Known rows, with every way that one mark hangs from another:
K_673{K_812}: [ 17.6  -8.1 -18.2  13.6  -8.3  -6.5 -11.5  -1.1  -5.2  -2.3   2.2  -9.3
   3.9  17.0   7.9  10.3   5.9   5.3   9.9 -13.8   0.0   1.6  -2.3  -4.4]
K_915{K_322{K_428}}: [ -9.3  -9.8 -12.9  -7.0  16.5   0.6   8.8  23.7  13.8   5.8 -27.0   9.8
   9.2 -16.3  -6.1  -4.9  -9.5 -21.4   8.8  -4.6  28.3  -7.4 -20.0   3.6]
K_322{K_428{K_448} K_836 K_915}: [-50.1 -19.7   3.8  17.6   1.8   2.6  33.3   1.5  11.7 -14.5 -27.4  18.6
  -3.1  21.7  24.0 -16.5  11.9 -19.3 -14.1 -21.7  21.3  17.1 -16.3  -9.4]
K_836{K_299 K_322{K_428{K_56} K_448 K_915}}: [-64.7 -20.8   9.9  14.9   0.6 -10.3  23.9   5.3   4.0   0.0 -26.4  40.7
 -20.9 -32.8   5.4 -13.4  28.9  23.0  -9.3 -17.2  34.3  28.8 -10.9  -3.0]
K_915{K_322{K_428{K_56} K_448 K_836{K_299}}}: [-43.3 -15.1   4.9  10.0  13.1   0.8  11.2  -9.6   4.5   4.4 -58.3  27.7
 -41.2  -2.4   2.2 -13.0   6.7 -14.5 -10.8 -13.7  38.2   6.6 -26.0   5.4]
K_812{K_673{K_836{K_299}}}: [ 11.0  12.7   6.3  30.6   0.8 -17.3 -17.3   5.2 -17.2   2.0 -11.1  -7.3
 -35.6   1.9 -16.0  -9.2  12.9  23.4 -15.5   0.3  21.6  11.4  -4.9   3.2]
K_812{K_673{K_836{K_299 K_322{K_448{K_505}}}}}: [ -0.2  12.6  -7.6  31.6  -2.3  -3.8   6.4 -14.5 -29.4   3.3 -23.6   8.9
 -15.7 -17.1  10.0  23.7  35.4  41.4  -6.7  17.2  30.1  24.6  -7.8  -9.3]
K_836{K_299}: [-12.9  -4.6   8.9   0.5  -4.2  -8.4  -9.6  19.3  -7.2   6.3  -4.0  -0.9
 -16.4  -4.4 -11.5   1.0  -2.5  14.9 -14.1   0.2  13.1   8.2  -2.1   2.5]
K_915{K_322{K_836}}: [ 10.4 -11.3  -5.7   9.1   8.6   3.6   4.1  -9.1   2.8   2.1 -36.8  -5.0
  -9.9  19.5  -8.2  -2.0  -4.6 -10.1  -7.3   3.9  19.8 -11.6 -20.6   9.1]
K_299{K_836{K_322{K_428{K_56}}}}: [-30.1  -1.2 -12.8  -9.7  10.6   5.1 -12.4 -19.6  20.4   4.4 -20.9  43.1
   5.1 -15.2   5.3  -8.1   0.9  13.2  -5.0 -14.1  -8.3  11.3   9.4   6.9]
K_915{K_322{K_428{K_56 K_448{K_505}} K_836}}: [-27.3  -6.9   0.9  16.5  13.8  25.8   8.8 -20.0   0.1 -20.1 -55.4  26.1
  -3.6   9.2  36.8   1.4   9.8 -22.0   5.0  -4.3   9.1   2.0  -8.8   2.8]
K_915{K_322{K_428{K_448} K_836}}: [-32.5 -15.0  -8.2   4.5   7.9   9.2  22.9   2.8   8.8  -6.5 -39.3  14.9
   3.3  23.4  19.9  -5.3  -1.4 -37.3  -4.5   0.8  29.3  -5.9 -28.8   5.1]
K_836{K_322{K_428 K_448{K_505} K_915}}: [-43.1 -11.9 -13.8   7.8   7.8   6.8  43.5   6.1   2.9  -4.2 -28.6  32.6
  23.9 -33.4  27.0  20.7  23.4  14.0   7.7  -6.3  25.9  29.9 -15.1 -22.4]
K_915{K_322}: [  9.9  -4.3  -2.4  -0.8   1.3  -1.6  -0.7   8.0   0.0   4.1 -16.8  -2.8
   2.7  -4.6 -13.6  -0.8  -6.3  -6.6   5.7   6.0  20.8 -12.1 -12.9   4.6]
K_711{K_448}: [  1.9  -5.7  -7.3  19.8   4.0 -16.5   0.4  -6.6  -7.9 -11.4  -1.9   0.3
  16.2  -6.4   1.1  20.6   8.1  -0.3   3.9   9.3   1.1   1.3  -0.7  -1.0]
K_428{K_448}: [-22.2   2.5   9.5   0.3 -11.3   3.7   7.5  -2.1  -4.1 -11.8   7.3   6.8
   6.7  14.9  22.7  -1.2   6.2 -15.1   0.8   5.0  -0.2   3.0   1.8  -2.9]
K_673{K_812 K_836{K_322{K_428 K_448 K_915}}}: [-18.1 -19.5 -28.4  37.9  -5.7 -13.2  37.0  -1.1  -4.2  -7.5 -19.3  17.6
   3.4  12.9  15.7  16.9  38.0   3.8  16.0 -24.1  30.9  23.8 -17.9 -16.7]
K_836{K_322{K_428{K_448}}}: [-42.9 -16.1 -10.6  -0.2  -5.8   1.2  24.7   5.2   4.5   2.0  -2.0  27.5
  22.2  -1.7  31.5   6.3  14.0 -10.1   0.0   6.6  13.4   6.5 -10.6   2.3]
K_812{K_673{K_836{K_299 K_322}}}: [ 10.0   3.8  -4.4  33.6  -2.8 -22.7 -10.2  -3.2 -18.5  13.7  -9.0  -0.5
 -22.3  -3.9 -12.5  -2.4  26.1  39.7 -20.0  12.4  26.4  10.3  -6.0  12.6]
K_299{K_836}: [ -4.0   9.3  -3.8 -16.3   0.8   5.9 -20.1 -12.2  11.9  -2.2  -8.4  11.7
   2.5   4.5 -12.1  -2.4 -18.9   4.4  -5.7  -6.2  -6.6   6.4   7.6  -7.4]
K_322{K_428 K_448{K_505} K_836}: [-29.1  -4.6 -15.8   3.5  18.6  22.2  31.4 -18.4   4.0  -3.7 -46.1  20.9
   1.9  -0.5  36.3  21.6   9.5 -13.0   0.7 -10.6  11.9  18.0 -19.6 -16.8]
K_299{K_836{K_322{K_428}}}: [-26.9  -5.6 -24.9 -20.6   6.3   3.1  -3.6  -4.6  25.1  12.6 -18.8  31.6
  21.0 -10.4  -2.5   4.9  -8.4  11.2  -7.4  -4.1   6.9  12.8  -1.1  -0.2]
K_812{K_673}: [ 11.7  11.9  -6.9  12.7   1.5 -13.7  -6.2 -10.0  -0.2   8.6   0.9  -2.3
  -2.9 -15.8   2.4 -15.5   3.4  13.0  -1.4  -2.8  10.2  -3.4  -5.6  -0.8]

Rows:
[-35.4   0.8  -6.3  -7.2  -9.8  -2.3  15.4 -22.5   9.2  -3.3 -10.8  27.3
  10.8  -5.7  -6.5   0.3   6.4  21.7  -6.1  -5.9  18.2  21.8  -8.2 -20.0]
K_299{K_836{K_322{K_448 K_915}}}
[ 22.6   6.8 -17.3  32.4   0.5 -16.9  -0.5 -18.4 -10.0   8.8  -3.7   1.4
  -7.2   3.7  -0.4  -2.0  26.4  24.0  -3.5  12.2  13.5   1.0  -4.3   9.4]
K_812{K_673{K_836{K_322}}}
[-27.8   0.1  -3.7  -1.2  13.2   7.1  18.4  -7.8  12.6  -5.5 -34.2  31.9
  -8.9 -23.5  11.4 -10.1   4.0 -25.9  17.8 -12.4  25.4  -2.2 -18.4  -0.9]
K_915{K_322{K_428{K_56} K_448}}
[-45.5  -2.2   4.1  10.5   3.2  14.8  28.3  18.5   0.7 -23.2 -20.2  21.2
  18.9 -15.1  32.0   6.3  14.0  -5.3   5.3 -14.8  15.4  25.5  -4.3 -23.0]
K_322{K_428{K_448{K_505}} K_915}
[-18.1  14.0  16.8  11.4  -5.0  20.7  -3.9 -23.5 -15.8 -29.7 -11.4  17.7
  -2.1  -0.5  38.0   8.2  20.6   0.3   9.6  -0.6 -16.8  12.2  20.0  -3.0]
K_428{K_56 K_448{K_505}}
[-19.1 -12.5   2.7   6.8  -0.5  -0.5  14.7  -3.2  -8.6   5.9 -39.8   3.7
 -28.5  13.3  -9.4   0.1  -3.9  -4.1 -15.8   6.1  43.4   3.5 -30.5  -0.4]
K_915{K_322{K_448 K_836{K_299}}}
[-30.5   6.5   2.3   5.2   9.7  22.0   4.8  -1.5  -1.8 -20.8 -36.5  25.3
   8.2 -15.4  31.7   5.9   6.6 -20.4  18.7  -3.4   6.5   4.6  -0.6  -1.6]
K_915{K_322{K_428{K_56 K_448{K_505}}}}
[-15.3 -27.6 -13.6  42.3  -6.9 -20.7   3.5  32.2  -9.2   0.2 -22.0   9.0
 -10.2  11.4 -10.1  10.2  31.1  31.9  -8.5 -24.8  36.7  30.9  -8.5  -2.1]
K_673{K_812 K_836{K_299 K_322{K_428 K_915}}}
[-49.0  -0.4  16.4  18.8   3.0  15.0  15.4   0.9  -0.4 -31.0 -25.6  31.6
   3.1 -14.5  38.9  -4.3  21.1  -2.0   8.6 -23.7   0.2  28.1   8.7 -15.0]
K_322{K_428{K_56 K_448{K_505}} K_915}
[ 13.3   1.5  -7.1  42.2  -2.7 -21.8   8.3  -9.0  -9.5   2.4  -7.9   0.5
  -9.3  -4.1  -8.1 -13.0  32.8  36.3  -6.6  -0.6  25.3  13.2  -6.9   2.2]
K_812{K_673{K_836{K_322{K_915}}}}
[-28.4  -3.6  -1.3   2.2  -7.9   4.9  13.9  -1.8 -21.8   6.0 -19.8  17.6
   2.6 -19.9  13.9  32.1  18.8  33.3  -4.5  19.7  21.0  25.1  -6.2 -11.4]
K_836{K_299 K_322{K_448{K_505}}}
[ -4.4 -21.7 -23.3  30.0  -5.0 -13.0  -4.8  21.7  -8.2   8.0 -19.1  10.0
  -8.4  17.2  -0.1  23.2  26.9  21.4  -3.9 -13.7  25.4  18.8  -5.6   5.0]
K_673{K_812 K_836{K_299 K_322{K_428}}}
[ 15.0 -15.2 -15.3  36.4 -18.1 -15.3 -15.1   9.1 -23.1   7.8  -6.6  -3.4
 -16.5  29.0  -5.9  24.3  26.3  35.4  -2.8  -0.2  18.4  16.1   0.9   7.0]
K_673{K_812 K_836{K_299 K_322}}
[-31.5 -11.2  -1.4   1.3 -12.0 -10.0  16.4   0.5 -11.8  13.1  -4.6  16.0
  -4.6 -11.0   0.0  10.9  17.4  21.9 -11.5  15.2  29.4  13.2 -12.2  -2.9]
K_836{K_299 K_322{K_448}}
[-24.2 -22.5  -6.9   3.6  15.1   1.6   2.7  22.8   8.6  13.9 -51.6   7.3
 -20.6   3.1 -12.5  -6.4 -12.0  -5.4 -21.7  -4.9  40.9   2.1 -31.5   8.2]
K_915{K_322{K_428 K_836{K_299}}}
[-37.3 -10.5 -20.4  -4.9   6.2   0.4  36.4  -2.9   8.5  14.2 -10.4  30.2
  16.7 -17.5  21.8  10.3  16.5  -8.2   2.5   3.8  22.5  10.3 -19.1  -4.7]
K_836{K_322{K_428 K_448}}
[-67.6 -26.1   7.4   9.0 -12.9 -11.5  25.9  34.0   2.3  -1.0 -10.7  27.7
   2.1 -11.8  13.6  -5.5  17.8  15.5 -19.0  -3.0  36.6  27.4 -11.7  -3.7]
K_836{K_299 K_322{K_428{K_448} K_915}}
[-60.0 -18.0   9.3  10.3  -8.7  -3.4   2.8   2.9   0.1  -1.8 -12.2  35.6
 -11.1  -8.7  23.2  -9.3  25.3   5.6 -11.9  -0.8  12.6  16.6   1.6  12.3]
K_836{K_299 K_322{K_428{K_56 K_448}}}
[-45.7  -2.2 -25.1 -23.2   5.9   4.6  15.0 -17.7  19.1   9.8 -20.0  43.1
  18.9 -14.5  10.4   7.1  -1.6  -1.6  -3.1  -4.9  15.7  18.5 -13.4  -8.3]
K_299{K_836{K_322{K_428 K_448}}}
[-30.1   4.9 -13.5  -5.7  14.5  19.2  28.4  -0.4   1.6  -3.6 -25.2  23.9
  14.3 -24.5  30.5  22.8   9.4 -11.1  14.1  -5.8  10.1  20.9 -10.1 -23.4]
K_322{K_428 K_448{K_505}}
[ -3.3 -10.4   3.2  20.2  -6.8  -9.9  -1.9   7.5 -18.5   7.6  -8.5   1.4
 -19.0  13.3 -15.6  13.3  20.9  26.8 -18.8  13.7  18.5  16.1   0.6  12.4]
K_673{K_836{K_299 K_322}}
[-56.9 -15.8  -5.1   6.9   5.2  -1.2  33.5  22.6  -5.7   2.2 -32.6  31.1
   7.3 -38.0  13.0  18.4  22.1  28.0  -9.6  -7.2  39.7  39.6 -16.7 -19.6]
K_836{K_299 K_322{K_428 K_448{K_505} K_915}}
[-54.1  -7.1 -17.2 -10.9   4.3  -0.9  25.1  -7.0  24.1   1.4 -21.6  42.6
  14.8 -20.0   1.5  -0.6   2.4   7.8  -5.8 -16.7  25.9  26.1 -15.0 -19.1]
K_299{K_836{K_322{K_428 K_448 K_915}}}
[-63.0 -18.5   6.5  10.2  -5.7  -1.6  22.5  30.7  -9.5  -8.2 -23.8  28.2
  17.2 -21.4  22.5  14.9  20.2  25.6 -13.5  -1.8  30.8  35.3  -8.4 -14.6]
K_836{K_299 K_322{K_428{K_448{K_505}} K_915}}
[-50.5 -17.1  -9.1  -5.0   0.3  -7.2  25.6  12.7   2.9  19.6 -14.5  29.8
   0.3 -22.5   8.4   9.2  12.4   7.2 -11.5   3.5  36.4  19.6 -19.3  -3.7]
K_836{K_299 K_322{K_428 K_448}}
[-46.4 -20.1  -6.6  10.5  12.8   1.7  44.6  -6.6  12.6  -3.4 -38.1  21.7
 -10.4   8.3  15.4 -10.1  12.9 -13.0 -10.3 -24.7  30.0  19.3 -27.2 -17.3]
K_322{K_428 K_448 K_836 K_915}
[-24.3  -3.3 -14.8 -11.9   8.5   1.2  29.5  11.4  11.6   3.8 -27.9  22.0
   5.4 -20.4   5.8   1.8  -2.1 -30.2  14.6  -2.0  35.4  -2.6 -28.2  -7.2]
K_915{K_322{K_428 K_448}}
[-46.7 -14.3  -4.9  11.6  -3.0   5.1  33.7  13.1   1.5 -14.8 -18.9  26.1
  34.5 -16.0  34.4  14.4  24.4   9.0   2.3  -3.2  18.4  26.1  -7.5 -13.4]
K_836{K_322{K_428{K_448{K_505}} K_915}}
[ 13.4  -5.4 -26.1  32.1 -18.0  -8.4  16.2 -23.2 -20.8  -4.5  -3.5   4.4
  -2.2  31.2  19.0  30.2  37.3   6.6  15.0  -1.4  14.1  10.4  -6.0  -5.7]
K_673{K_812 K_836{K_322{K_448}}}
[-59.0  -9.0  -7.7  -6.3  -6.6   0.1  13.8   3.3  20.7  -9.0 -11.7  38.4
  23.2   0.4  11.9  -7.4   3.5   0.7 -10.5 -11.9  17.1  25.5  -5.3 -11.7]
K_299{K_836{K_322{K_428{K_448} K_915}}}
